Each row was made from one walk, in order. Every step used is in the known rows, and no mark comes twice. Write each row's walk.
In the rows, 128 means zero.
Known rows
H -> P -> A -> N -> G: [118 132 106 121 137 129  83 197 123 147 158 123 114  70 195 148 128 132
 146 157 128 190 117 138 117 115]
G -> N -> H -> P: [ 86 112  99 151 126 116 171  93  91  99 150 113  69  90 143 137 153 185
 107 113 157 141 127  94 107 134]
A -> V: [121  88 124  65 117 125 130 183 166  99  64 126 123 148  84  73  96  88
 135 154 141 103 156 124 136 174]
G -> V: [ 95 116  89 164  72 141 167 132 158  90 102 145 114 146 118 124 113  97
 105 119 143  82 167  85 120 172]
A -> R: [128 101 128  86 128  70 115 185 149 118  75 117 130 175  78 103 107  87
 137 158 152  89 164 139 145 217]
N -> H: [132  91 120 114 123 138 112  94 127 115  96  90 101 161  69 123 159 149
 105 140 144 152 158 116 114 155]
R -> H -> P -> A -> L: [159 164 175 154 136 123 135  88 101 173 188 178 136 121 174 138  83 156
 155  55 128 125 156 155 164 126]
R -> H -> P: [140 155 149 153 117 118 155  77 117 129 140 146 114 112 125 101 124 118
 110  62 143 104 142 115 167 171]
G -> V -> H -> N -> A: [122 152  91 146 124 188 191 108 151 115 149 108 131  91 162 165 181 174
 108 122 119 150  67 125  82 113]
V -> H: [131 122 114 111 108 134 141 101 121 105 120 110 129 146  59 120 146 123
 102 131 116 103 149 115 115 151]
P -> A -> R -> H -> N -> G -> V -> C: [143 207 150 153 135  48 127 195 128 126 127 107 111 128 169 208 185 185
 156 160  93 108  82 170 145  48]
R -> H -> N: [143 161 148 146 137 118 135  76 176 141  82 132 110 134 124 115  99  96
 104  67 144  99  97 139 156 129]
G -> N: [ 85  99  85 158  97 129 147 113 139  93  98 143 107 151 102 127  96  98
  95 130 156  66 165 112 111 138]
P -> A: [147 111 120 143 106 147 100 116 148 105 163 154 150 157 128 127  76 117
 112 133 135 120 170 110 104 117]
N -> A -> W: [130  58  98  94 128 163  90 136 125 151  93 124 142 150  91 189 151  94
 124 158 150 145 165 154 114 187]
H -> P: [118 129 110 126 112 133 140 119 131 129 142 151 109  87 134  93 108  94
 116 110 151 127 140  80 149 187]
V -> A -> P -> H -> N: [116 138 174 111 146 101 109 114 125 168 112 139 140 121 155 132  95  84
 161 120 103 150  72 135 140  74]
A -> R -> H: [145 128 165 115 134  54 127 144 135 124  72 112 129 201  65 113 125 113
 134 110 147  64 165 170 162 200]
P -> H -> N -> A: [135 127 147 127 151 183 130  85 155 137 129 129 159 108 140 131 121 127
 115 117 137 201  89 119  91 105]
V -> C: [132 138 108 107 105 136 103 115 122 103 107 133 120 152  59 122 141  94
 113 167 107  83 155 111 171 132]
H -> P -> A: [141 137 122 150 115 141 124 118 126 113 211 172 135  89 181 117  79 130
 123 113 140 143 146  88 118 129]
P -> A -> R -> H -> N: [172 167 177 132 167  54 118 142 168 128 133 133 141 158 163 139  68 141
 145  91 138 105  95 174 134 113]
R -> H -> P -> A -> N: [147 161 149 158 154 112 128 117 119 112 186 154 131 117 190 124  71 142
 141  61 120 126 115 157 139 122]
R -> H: [142 130 148 149 108 127 127  74 138 122  89 129 127 181  71 112 122 101
  97  83 139  77 170 146 151 158]
C -> V: [136 103 104 151 110 143 127 155 173 133  81 145 149 136  94  43 111  75
 116 132 146 114 159  43 151 129]
V -> A: [135 125 118 123 106 155 114  99 130 120 130 136 120 168 104 138 151  93
 121 147 122  91 145 140 154 124]

Which walk is each row?
[ 94 127  89 142  71 134 162 157 114 117  96  85 104 116  92 174 227 153
 100 165 112 124 150 106  91 125]  N -> G -> V -> H
[ 97 133  85 148 107 142 160 155 145  81 117 132 104 163 161 155 130  93
 146 137 106  76 119 152 144 128]  G -> V -> A -> N
[167 172 156  75 174 158 126 132 147 134  96 106 130 125 111 121 172 158
 146 144  96 127  53 194 171  78]  R -> H -> N -> A -> V -> C
[104  87  83 158 118 187 136 103 127 121 126 127 134 148 117 149 148 135
  93 153 154 103 155 142  90 132]  G -> N -> A
[151 126 133 139 134 137 122  96 102 110 212 123 112  98 170 135 133 200
 126 119 137 194 136  94  98 113]  N -> H -> P -> A
[140  99 120 116 155 134  89 131 129  93 140  94 120 167 133 140 108 171
 139 140 119 170 132 154  93 106]  P -> A -> N -> H
[110 108  96  87 136 168 140 168 109  92 113 116 128 143  93 134 172 158
 136 206 106  91 125 168 128  86]  G -> N -> A -> V -> C
[160 142 165 123 161 104 140 139 100 154 150 113 144 132 133 124 177 167
 145 113 147 128 126 180 153 202]  N -> A -> R -> H -> P
[124 105 135 106 116 119  80 134 111 176 105 129 132 165 111 131 134  76
 151 158 109  90 138 158 162 134]  V -> A -> P
[124 151 110 110 145 124 115 179  88 133 183  97 116  65 171 166 167 177
 145 159  97 189  98 145  97  93]  V -> H -> P -> A -> N -> G
[151 147 117  47 170 175 110 173 159 129  99 111 129  99 126 113 159 136
 154 194 102 150  52 158 155  97]  H -> N -> A -> V -> C
[144 140 135 127 130 133 124 130 117 171 190 186 135  95 185 130  67 134
 164 101 138 149 157 120 145 142]  H -> P -> A -> L
[ 65 124 142 146 107  88 135 186 140 176  49 115 117  78 163 152 132 104
 140 134 123 179  92  94 100 100]  A -> P -> H -> N -> G -> V
[133 154 114 120 154 122 144 143  98  92 217 135 133  87 178 134  96 158
 144 111  98 150  98 127 104 116]  V -> H -> P -> A -> N
[148 155 126 136 122 133 153 104  94  96 240 145 141  81 157 132 120 174
 122 110 108 147 127  91  98 105]  V -> H -> P -> A
[ 92  88  95 148 117 126 147  89 112  92 100  97  84 160  88 148 153 169
  98 136 153 118 157 117  93 121]  G -> N -> H
[154 174 176 122 147  59 151 127  92 134 158 129 114 148 140 134 168 138
 161 105 124  80 116 176 194 162]  V -> A -> R -> H -> P
[ 77  66 141 150 131 143 126 121  85 149 120 129 168 145 112 144 120 135
 129 142 130 138 152 142  74 111]  G -> N -> A -> P -> H
[118 139 148 126 131 124 142  93 166 111 101 146 132 111 124 109  70  86
 112  97 139 165  99  83 111 116]  P -> H -> N
[146 133 162 132 167 142  87 106 146 220  87 112 146 128 144 125 134 125
 132  95 129 135  77 195 144 132]  R -> H -> N -> A -> P
[122 106 172 145 126 110 119 148 107 166 113 146 181 152 114  67 125  82
 165 142  94 142 133  70 154  54]  C -> V -> A -> P -> H
[158 157 120 166 128 136 163 141 109 113 229 155 166  65 172  73 124 170
 132 112 108 163 118  28 116  61]  C -> V -> H -> P -> A
[125  74 125 108 132 165  69 145 122 193  97 117 162 147 103 117 144 107
 132 166 134 135 149 157 121 179]  N -> A -> P
[107 135 145 119 125 125 110 134 154 153  64 110 117  91 120 141 139 101
 113 141 141 202 101  97 105  88]  P -> H -> N -> G
